Every row comes from one small tree of marks. The marks that hang from a mark follow it in brackets, in alphabetical order. Every link used is in the known rows. Which tree was each row made from?
In the rows, 128 means zero.
Known rows
seli{kirud nuka{pogemu{dagud}}}: [139  82 190 182 139 125 108  61 179 147 147 113 136 105 197 166  99 150
  75  94 131 173 153  96 163 173 110 134  74  85 124  91 140 116 108 142
 176 120 122  86 165  77 160 127 145 114  99 133 156 113 117 132 117 110
 136 132 133 127 124 118  64 121 129 124 123 106 196 130 166 166 117 145
 144 113  89]
seli{nuka{pogemu{dagud}}}: [142  83 175 181 135 128 113 114 141 162 130 119 131  96 213 137  98 124
 100 135 132 142 121 112 148 177 133 155 101  97 121 110 141 108 109 137
 151 119 108  97 162 113 139 114 161 116 104 112 131 115 130 125 114 118
 123 116 122 128 120 128  60 112 134 135 116 120 171 134 139 148 139 136
 105 113  80]
tuva{pogemu{dagud nuka{seli} rukori}}: [ 85  70 138 137  71 122 108  97 121 149 109 100 161 167 184 132 117  78
  97  85 123 123 107  68 165 128 118 121 139 136 124 142 132 102 125 166
  98  90 130  67 210 134 139 123 164 151 117 115 138 162 108 126 188 181
 141 105 180 142  98  76 120 178 137 113 117 142 167 105 109 125 110 106
 191 116  85]
seli{kirud nuka{pogemu}}: [135  94 171 174 162 124 119  60 172 155 136 126 140  98 195 164 108 157
  82  90 137 156 162 115 161 160 108 139  80  91 110  82 136 121 138 142
 162 133 135  87 169  70 158 116 126 128  97 129 168 107 127 146 105 114
 129 146 135 130 135 133  71 121 142 121 137 114 178 142 154 166 118 162
 136 110 107]
nuka{pogemu{tuva} seli}: [165  89 147 138 176 130 168  91 110 125 128  94 146 103 183 166 141 129
 111 125 125 127 183 138 113 159 145 159  76  89  98  88 111 136 131 123
 140 127 138  68 133 131 121 138 133 106  77 127 146 124 122 135 138 152
 144 178 141 115 127 141 117 169 142 104 108 117 168 131 128 169 137 153
 113 145  99]
tuva{pogemu}: [137 110 139 123 122 144 107 120 119 149 116 139 137 130 151 121 137 124
 109 110 143 101 136 121 144 112 121 128 149 143 117 147 136 142 157 122
 123 121 103  96 144 129 121 145 137 133 116 108 144 143 106 156 170 154
 122 133 138 140 108  97 109 145 120  95 114 115 111 117 136 121 114 146
 160 112 117]
kirud{seli{nuka{pogemu{rukori}}}}: [136 108 175 181 121 112 108  86 143 187 134 129 139  87 247 175 103 128
  81  96 123 138 122 122 160 139 109 133 127  96 130  80 165 124 148 158
 141 139 120  81 187  84 154 109 141 103 123 134 164 118 114 152 116 126
 120 117 166 132 138 116  72 137 136 135 150 114 191 154 136 179 115 153
 149 116  87]
pogemu{dagud nuka rukori tuva}: [ 80 114 154 142  68  99 131  91 107 145 140  68 147 154 176 169 116  71
 112 122  90 144 101 107 152 164 139 123 124 121  98 117 135 119 107 151
 165  92 128  97 131 128 138 137 141 106  98 131  96 147 121  81 167 152
 121  93 207 138  82 104 132 195 164 137 105 132 194 126  99 115 114  86
 136 147  88]
rukori{pogemu{nuka{seli}}}: [ 97  88 128 170 106 133 169  95 171 156 104 114 151 135 143 107  92  84
 126 105 133 123 121 118 143 138 124  96 108 181 132  99  93 101 129 144
 109 116 154 116 189 144 120 100 115 194 127 122 149 133 144 107 152 166
 145 131 153 114  96 106 124 154 150 114 130 137 134 113 118 117 125 115
 137 136 125]
dagud{pogemu{nuka{seli} rukori tuva}}: [ 98 108 129 137  86 127 136  71  92 156  98  80 146 152 173 140 143  88
 141 103 112 119 137 129 135 127 152 110 126 122  78  86 125 116 132 143
 157 142 161  64 151 121 106 139 143 125 107 138 110 140 133 127 175 150
 138 118 201 147  84 133 126 177 144 119 117 111 181 154 126 120 120 123
 160 137 130]
seli{kirud nuka}: [124  83 145 164 143 116 120  41 180 149 120 108 128 124 145 140 134 146
  97  95 121 172 150  92 174 142  86 126  98 104 124  87 147 110 126 151
 152 116 136 104 164  70 165 131 131 122 121 141 166 128 118 140 127 113
 116 141 129 116 144 131  85 133 145 142 135 122 155 120 160 164 107 141
 154 119 121]
fuvodo{tuva{pogemu{dagud nuka rukori}}}: [ 95 108 158 144  84 135 110 112  97 158 131 111 109 131 174 155 117  82
  77  73 100 115 107  86 133 146 109 136 137 141 110 148 160 144 156 156
 148 103 120  72 141 156 136 124 146 118  93  84 115 149 134 153 174 160
 108 111 196 144  63  76  83 188 149 144 101 130 156 127 103 132 102 115
 149 110  72]
fuvodo{tuva{pogemu}}: [130 118 141 141 128 144 122 109 103 151 129 131  94 121 140 149 142 118
  78  90 112 109 134 107 115 129 102 149 134 139 114 139 152 155 175 136
 149 123 110  83 112 154 135 137 134 105  83  92 135 148 129 174 172 147
 111 133 157 124  83  98  78 164 129 124 103 123 111 130 126 145 101 147
 136 123  96]
nuka{pogemu{rukori tuva} seli}: [152  83 144 140 160 123 176  97  93 143 138  76 158 122 208 192 140 131
 120 116  98 122 167 120 125 169 141 149  94  82  89  73 104 160 129 140
 142 118 142  49 154 134 116 131 154  92  78 122 148 133 129 135 130 147
 121 164 181 129 124 126 128 194 152 105 112 112 180 138  98 176 147 137
 118 153 100]
pogemu{rukori}: [108 123 130 118 110 113 137 132  98 154 136 106 145 143 160 164 140 123
 130 114  97 132 113 109 137 146 124 114 148 118 119 116 126 154 134 145
 136 116 139 112 153 122 122 114 145 116 120 119 125 135 120 122 119 121
 100 121 174 145 124 113 145 158 132 134 144 126 150 144  88 133 139 112
 141 139 124]
rukori{pogemu{dagud nuka{seli} tuva}}: [115  80 156 164  82 128 167  62 167 155 127  91 148 143 156 132  95  70
 106 124 128 138 121 119 147 166 140 117  86 170 110  89 107 101  88 136
 147  91 121 111 160 174 119 136 126 152 107 148 130 148 119  93 191 164
 157 126 168 106  81  98 119 178 145 116  86 132 160 106 141 132 116  93
 131 161  96]
dagud{pogemu}: [133 125 139 128  95 135 104 115 123 147 121 146 120 134 154 112 119 118
 138 128 151 128 128 143 119 118 148 108 131 137  98 129 132 120 123 114
 160 160 127 107 127 128 104 143 136 120 127 136 107 118 117 142 149 115
 147 116 159 153  94 135 119 116 103 114 124 105 144 143 154 110 127 142
 151 117 139]
seli{kirud nuka{pogemu{rukori tuva}}}: [136  89 177 167 159 116 139  50 140 172 147  92 143 104 208 198 138 149
  89 104 102 146 165 110 168 176 102 134  88  73  88  60 135 139 143 153
 192 119 125  72 153  64 152 139 135  80  70 128 161 118 118 145 113 108
 105 148 176 124 125 128  78 163 148 127 131 101 193 149 130 180 123 148
 135 143 100]
dagud{pogemu{nuka rukori tuva}}: [ 99 137 140 141  75 128 115  87  85 157 123  99 135 140 174 145 117  85
 147 115 127 106 119 143 136 134 148 104 138 125  74  99 129 128 155 134
 179 150 143  76 125 124 106 149 135 120 109 128  95 133 126 122 170 146
 134 102 207 169  83 129 123 164 143 120 122 103 177 161 116 106 120 123
 140 128 134]
rukori{pogemu{tuva}}: [144 116 152 144 120 138 186  94 158 170 138 119 138 117 138 144 124 113
 120 156 120 106 123 159 135 163 128 121 117 163  99  85 106 146 129 116
 175 114 108 125 110 169 108 147 116 114 101 130 136 136 115 129 159 144
 127 140 166 112  99  98 126 173 134 106  99  99 124 117 126 137 124 124
 114 178 129]
fuvodo{tuva{pogemu{nuka rukori}}}: [ 99 112 140 141 111 138 120 113  91 163 126 111 108 132 168 158 129  85
  91  77  94  97 124  98 125 136 103 127 143 140 105 140 157 143 192 151
 138 114 135  73 146 147 138 121 134 129  98  81 125 142 139 158 175 163
 106 122 191 147  77  86  86 182 160 141 118 137 138 148  99 134 104 128
 142 109  90]
tuva{pogemu{nuka}}: [ 99 119 143 136 112 147 100 114 121 139 107 138 142 141 146 104 111  87
 117  91 148  91 128 126 139 102 127 107 142 165 122 149 129 115 170 127
 105 122 127  90 166 120 137 128 133 172 123 104 139 136 129 145 174 170
 133 119 137 159  95  95 102 141 144 102 129 139 120 124 125 101 112 137
 156  91 107]
nuka{pogemu}: [148 127 163 146 157 138 132 141 109 133 155 129 143 103 185 167  98 132
 128 119 136 107 140 151 113 145 148 131 106 105 119 124 113 151 143 112
 139 139 121 108 131 120 123 116 132 129 105 109 130 108 137 134 100 126
 138 136 132 155 123 123  98 112 130 100 126 115 151 146 120 134 139 145
 109 116 105]
dagud{pogemu{rukori}}: [116 124 132 131  81 131 107 114  99 168 126 123 134 137 181 145 130 121
 138 120 130 129 110 126 134 134 144  97 152 119  99 112 137 139 133 129
 162 149 133  94 141 135  77 138 154 112 133 127 101 129 114 144 138 118
 126 109 193 165 103 125 125 135 109 123 136  99 167 155 116 115 125 127
 155 132 138]

Write each row's tree
[158  87 162 132 177 124 157  44 138 108 136  92 147 119 170 185 141 147
  93  93 126 154 203 120 132 155 120 141  55  84 100  68 109 134 129 130
 147 118 138  62 136 110 138 144 125 107  72 138 164 123 114 143 140 143
 147 188 156 121 134 138 115 173 140  93 107 108 178 131 158 177 125 153
 140 141 104] -> nuka{pogemu{tuva} seli{kirud}}
[ 86  89 128 140  71 101 145  75 109 131 121  47 154 164 173 150 123  78
 107  99  95 155 128  80 159 164 133 134 110 120  98 102 128 101  92 171
 131  86 145  77 163 133 142 127 153 113  99 137 116 170 119  87 177 170
 137 110 195 118  93 114 142 208 167 147 104 138 198 115 110 139 114  81
 143 155  81] -> pogemu{dagud nuka{seli} rukori tuva}
[144  90 169 175 134 120 133  93 123 178 145  92 143 110 231 175 110 122
 101 137 101 139 125 114 153 194 140 167 113  77  94  79 143 132 112 148
 185 124  99  79 139 111 139 131 161  79  83 110 129 127 128 122 124 121
 108 112 166 121 118 109  76 158 149 137  94 110 186 142 120 169 139 126
 106 146  75] -> seli{nuka{pogemu{dagud rukori tuva}}}
[106 114 137 151 118 132 118 109  97 136 124 132 106 127 146 133 129 102
  83  72 114 103 129 110 117 119 100 131 132 152 114 155 157 141 188 141
 136 118 128  83 125 146 138 125 134 131  91  82 129 139 141 164 178 157
 121 130 162 140  74  96  73 162 147 135 110 135 119 143 120 127  99 146
 136 103  92] -> fuvodo{tuva{pogemu{nuka}}}
[137 117 172 185 128 120 118  75 134 192 135 120 135  83 239 192 124 128
  85 108 124 141 130 131 164 149 107 144 118  88 110  64 162 130 160 146
 158 133 108  72 160  94 157 125 135  83 109 137 160 120 111 148 131 128
 116 123 175 121 128 111  70 159 141 133 136 110 196 153 130 185 110 153
 146 133  82] -> kirud{seli{nuka{pogemu{rukori tuva}}}}
[ 82  86 120 148 132 106 123  64 154 105 101  99 149 147 124 113 124 109
 120  61 130 150 154  89 148 107 112  98  87 139 141 121 125  88 130 150
  95 117 188  93 180  89 164 105 109 191 123 154 156 135 140 117 149 163
 149 151 136 122 132 139 132 144 155 131 142 150 161 123 143 124 111 130
 169 101 120] -> pogemu{nuka{seli{kirud}}}
[150  73 164 140 125 114 163  93  97 141 158  74 160 131 221 194 126 112
  96 128  99 154 156 104 126 183 144 155  90  80 102  83 117 141  90 148
 147 103 118  56 152 154 120 127 151  84  79 130 126 149 115 120 138 148
 132 144 179 116 112 114 124 197 135 108  93 107 201 119 110 167 139 115
 120 159  74] -> nuka{pogemu{dagud rukori tuva} seli}
[ 82 135 134 135 103 111 155  99  91 146 131  68 150 143 156 163 127  84
 143 113  89 101 123 126 146 148 135 115 130 124  83  98 120 131 149 149
 149 115 147  88 128 114 141 127 122 122 102 118 111 146 146 104 155 159
  96 114 197 145 100 111 134 193 173 139 123 132 164 154  85 124 129 109
 124 147 112] -> pogemu{nuka rukori tuva}
[135 101 191 184 102 108  93  87 150 182 140 127 137  95 252 177  99 125
  72 100 130 159 117 105 171 153 112 143 118  90 139  83 170 115 125 160
 150 124 107  75 190 102 151 113 147  97 122 144 153 127 101 147 125 122
 130 110 162 124 133 101  70 139 127 140 136 109 209 148 139 174 115 140
 146 121  72] -> kirud{seli{nuka{pogemu{dagud rukori}}}}
[164 121 192 135 132 131 131 116 102 131 165 109 136 105 189 176 102 130
 103 147 132 131 138 147 114 174 156 158  92 100 100 122 123 145 111 105
 181 118  94  97  97 142 124 151 139  81  87 118  99 127 117 121 132 127
 144 133 158 134  97 115 101 144 129 103  93  97 168 136 131 140 135 134
 102 139  80] -> nuka{pogemu{dagud tuva}}
[109  77 144 146 101 131 112  96 121 135 112 115 107 138 156 131 122  89
  66  71 116 127 126  84 124 125 109 146 120 151 121 148 157 121 151 149
 124 101 125  69 150 159 147 129 141 133  99  97 130 150 127 153 191 170
 139 134 157 122  70  95  84 176 151 138  99 136 141 121 140 139  88 125
 155 115  71] -> fuvodo{tuva{pogemu{dagud nuka{seli}}}}
[122 108 144 132 114 143 127 113  88 170 142 125 109 122 172 168 149 109
  82  92  96 101 127  98 124 143  99 144 152 129 104 133 151 166 175 149
 148 122 123  67 124 154 123 136 143  93  91  81 136 147 126 179 164 151
  92 135 193 130  81  87  89 189 135 138 113 119 130 141  92 150 105 134
 144 129  92] -> fuvodo{tuva{pogemu{rukori}}}
[ 99 104 160 136  85 138  81 113 132 143 117 135 144 149 163 104  94  87
 104  99 149 115 108 106 148 108 130 116 135 159 128 162 140 100 139 139
 116 103 115  91 165 135 138 141 148 167 122 114 121 141 111 127 188 176
 142 107 144 144  87  85  98 144 138  98 107 136 140 105 134 106 105 125
 170  96  88] -> tuva{pogemu{dagud nuka}}
[134  54 177 139 129 106 134  80 134 127 151  91 165 135 220 202 114 134
  74  75 121 183 159  73 151 165 113 129  79  82 123  94 114 135  93 148
 131  99 140  61 189 111 132 121 153 115  93 139 158 132 100 127 116 138
 146 145 178 127 124 119 127 162 132 105 127 115 217 120 132 163 128 110
 169 132  82] -> nuka{pogemu{dagud rukori} seli{kirud}}
[ 87  81 132 153  87 117 108 100 139 107 111 100 146 157 145 104  95  85
 115  91 138 168 118  78 145 126 133 127  95 143 146 143 133  67  89 157
  92  98 148 107 182 126 148 105 142 176 136 137 124 145 136  91 172 165
 158 111 136 124 105 124 132 149 149 134 115 161 171 103 140 111 118 102
 145 110  92] -> pogemu{dagud nuka{seli}}
[129  85 170 169 158 118 118  66 150 172 149 107 149 101 211 185 120 159
  91  90 113 156 155  95 165 171  98 122  90  80 114  80 127 134 133 148
 163 124 132  75 183  65 155 125 138 113  95 118 172 116 122 142 101 110
 108 132 161 139 132 119  71 138 137 126 145 112 188 154 129 168 130 145
 142 114 103] -> seli{kirud nuka{pogemu{rukori}}}
[153 125 185 183 125 122 116  70 145 177 135 130 127  80 218 178 116 130
  80 113 139 131 142 136 158 138 116 155 113  88 123  73 165 122 147 132
 159 132 107  81 149  91 158 140 133  93 114 139 156 120 108 153 136 123
 126 137 146 122 139 122  59 147 137 131 130 111 181 151 151 181 111 168
 141 124  81] -> kirud{seli{nuka{pogemu{tuva}}}}
[142 115 177 191 132 118 104  88 157 171 130 148 131  83 220 163  98 133
  84 106 143 133 133 130 164 126 107 144 110  98 138  83 166 114 149 151
 140 139 112  91 170  90 160 110 127 116 121 137 166 114 119 155 121 121
 132 129 139 126 145 124  55 122 133 130 148 120 181 154 156 170 115 168
 143 112  84] -> kirud{seli{nuka{pogemu}}}
[114  90 141 156 111 122 185  44 171 152 119  92 160 137 138 141 108 106
 109 104 123 130 143 128 149 148 114 104  83 168 104  73 100 116 126 132
 145 103 147  99 155 141 136 129 105 164  99 151 152 144 126 118 173 170
 150 151 173 113  89 105 127 187 158 105 114 127 147 113 145 136 113 122
 141 154 120] -> rukori{pogemu{nuka{seli{kirud}} tuva}}
[148  78 155 141 167 124 144  69 140 104 129 104 156 121 175 173 123 153
  92  77 134 160 189 105 130 140 115 127  65  90 129  93 101 133 125 133
 121 120 156  72 173 106 139 128 125 139  96 144 172 111 125 139 110 140
 153 180 141 122 141 143 113 140 128  98 135 123 181 128 154 163 130 161
 152 114 107] -> nuka{pogemu seli{kirud}}
[103  91 136 151  86 118 140  65 132 116 115  65 131 146 136 123 116  77
 103 113 126 161 137 104 146 141 137 140  91 127 110 118 131  83  97 147
 128  96 139  91 131 142 158 139 138 131 104 158 114 158 134  86 188 178
 157 129 143 112 103 122 124 188 161 128  87 146 176 105 143 128 108 112
 136 141  87] -> pogemu{dagud nuka{seli} tuva}
[133 103 143 178 148 126 137 116 115 187 130 113 149  95 224 157 125 131
 111 129 108 120 125 120 149 176 124 143 122  85 103  87 135 131 134 147
 148 132 133  83 179  96 129 109 151 115  99  99 148 111 141 140  96 120
  90 121 154 133 122 124  73 134 147 129 139 115 170 151 106 154 148 138
 106 128  95] -> seli{nuka{pogemu{rukori}}}
[147 133 163 134 152 127 156 122  82 150 160  89 149 110 210 208 125 128
 122 133 104 102 156 153 117 173 148 140 113  90  81  86 115 175 149 118
 177 134 118  80 115 128 115 142 140  85  80 105 124 124 126 135 115 125
 103 136 189 153 109 115 114 164 142 105 114 100 177 163  90 150 151 131
 113 148  98] -> nuka{pogemu{rukori tuva}}
[ 67  89 119 142 107 101 139  71 131 127 107  83 167 161 161 150 125 106
 112  61 101 159 141  78 155 130 103  88 106 132 122  98 114 104 130 173
  92 104 188  75 212  87 150 100 128 171 125 139 153 135 138 109 141 156
 124 134 180 142 121 127 144 174 162 133 160 148 186 134 106 128 118 107
 175 119 121] -> pogemu{nuka{seli{kirud}} rukori}
[104  86 121 138 117 139 109 103 120 135  90 122 150 145 147 103 123  92
 110  84 140 100 136 100 149 100 119 114 129 152 125 141 131 101 161 146
  84 113 143  69 186 120 142 122 133 188 114 119 152 146 121 147 189 194
 144 138 132 137 106 102 119 150 149 103 124 150 127 111 133 115 113 143
 167  97 108] -> tuva{pogemu{nuka{seli}}}
[ 84  69 143 144  89 107 104  61 172 100 112  89 148 162 137 116  94  96
  92  65 141 183 140  74 154 122 116 111  81 137 151 132 126  73  89 156
 101  93 160  97 183 111 164 114 133 174 134 158 130 150 121  94 160 156
 168 118 138 120 115 125 120 155 148 129 123 154 183  97 159 118  98 107
 172 106  98] -> pogemu{dagud nuka{seli{kirud}}}
[ 88  98 156 138  72 123  91 122 113 163 126 112 160 153 192 132 102  77
 101  87 122 119  97  91 155 133 123 110 152 150 120 159 134 121 140 152
 119  99 120  78 184 132 137 131 155 150 117 105 114 153 106 122 178 177
 125  91 188 156  81  71 113 166 134 109 122 135 159 125 102 107 113 104
 178 102  92] -> tuva{pogemu{dagud nuka rukori}}
[157  68 178 138 144 126 144  44 146 111 151  82 145 126 189 196 124 141
  72 102 131 175 185 106 136 173 125 152  52  82 108  87 116 123  94 124
 153 101 122  65 140 126 147 148 134  96  76 152 144 140 101 126 145 148
 162 163 154 112 122 127 113 173 132  98  98 110 194 114 166 173 115 133
 148 140  85] -> nuka{pogemu{dagud tuva} seli{kirud}}
[ 92 106 135 141 104 133 109 124 103 164 113 113 159 145 178 131 118  95
 120  90 124  93 118 108 159 114 123 108 160 150 112 140 126 130 176 151
 107 111 136  74 183 123 138 122 136 167 120  95 133 141 121 141 173 171
 110 113 178 157  94  83 116 162 145 103 132 133 140 133  92 114 118 128
 175 107 114] -> tuva{pogemu{nuka rukori}}
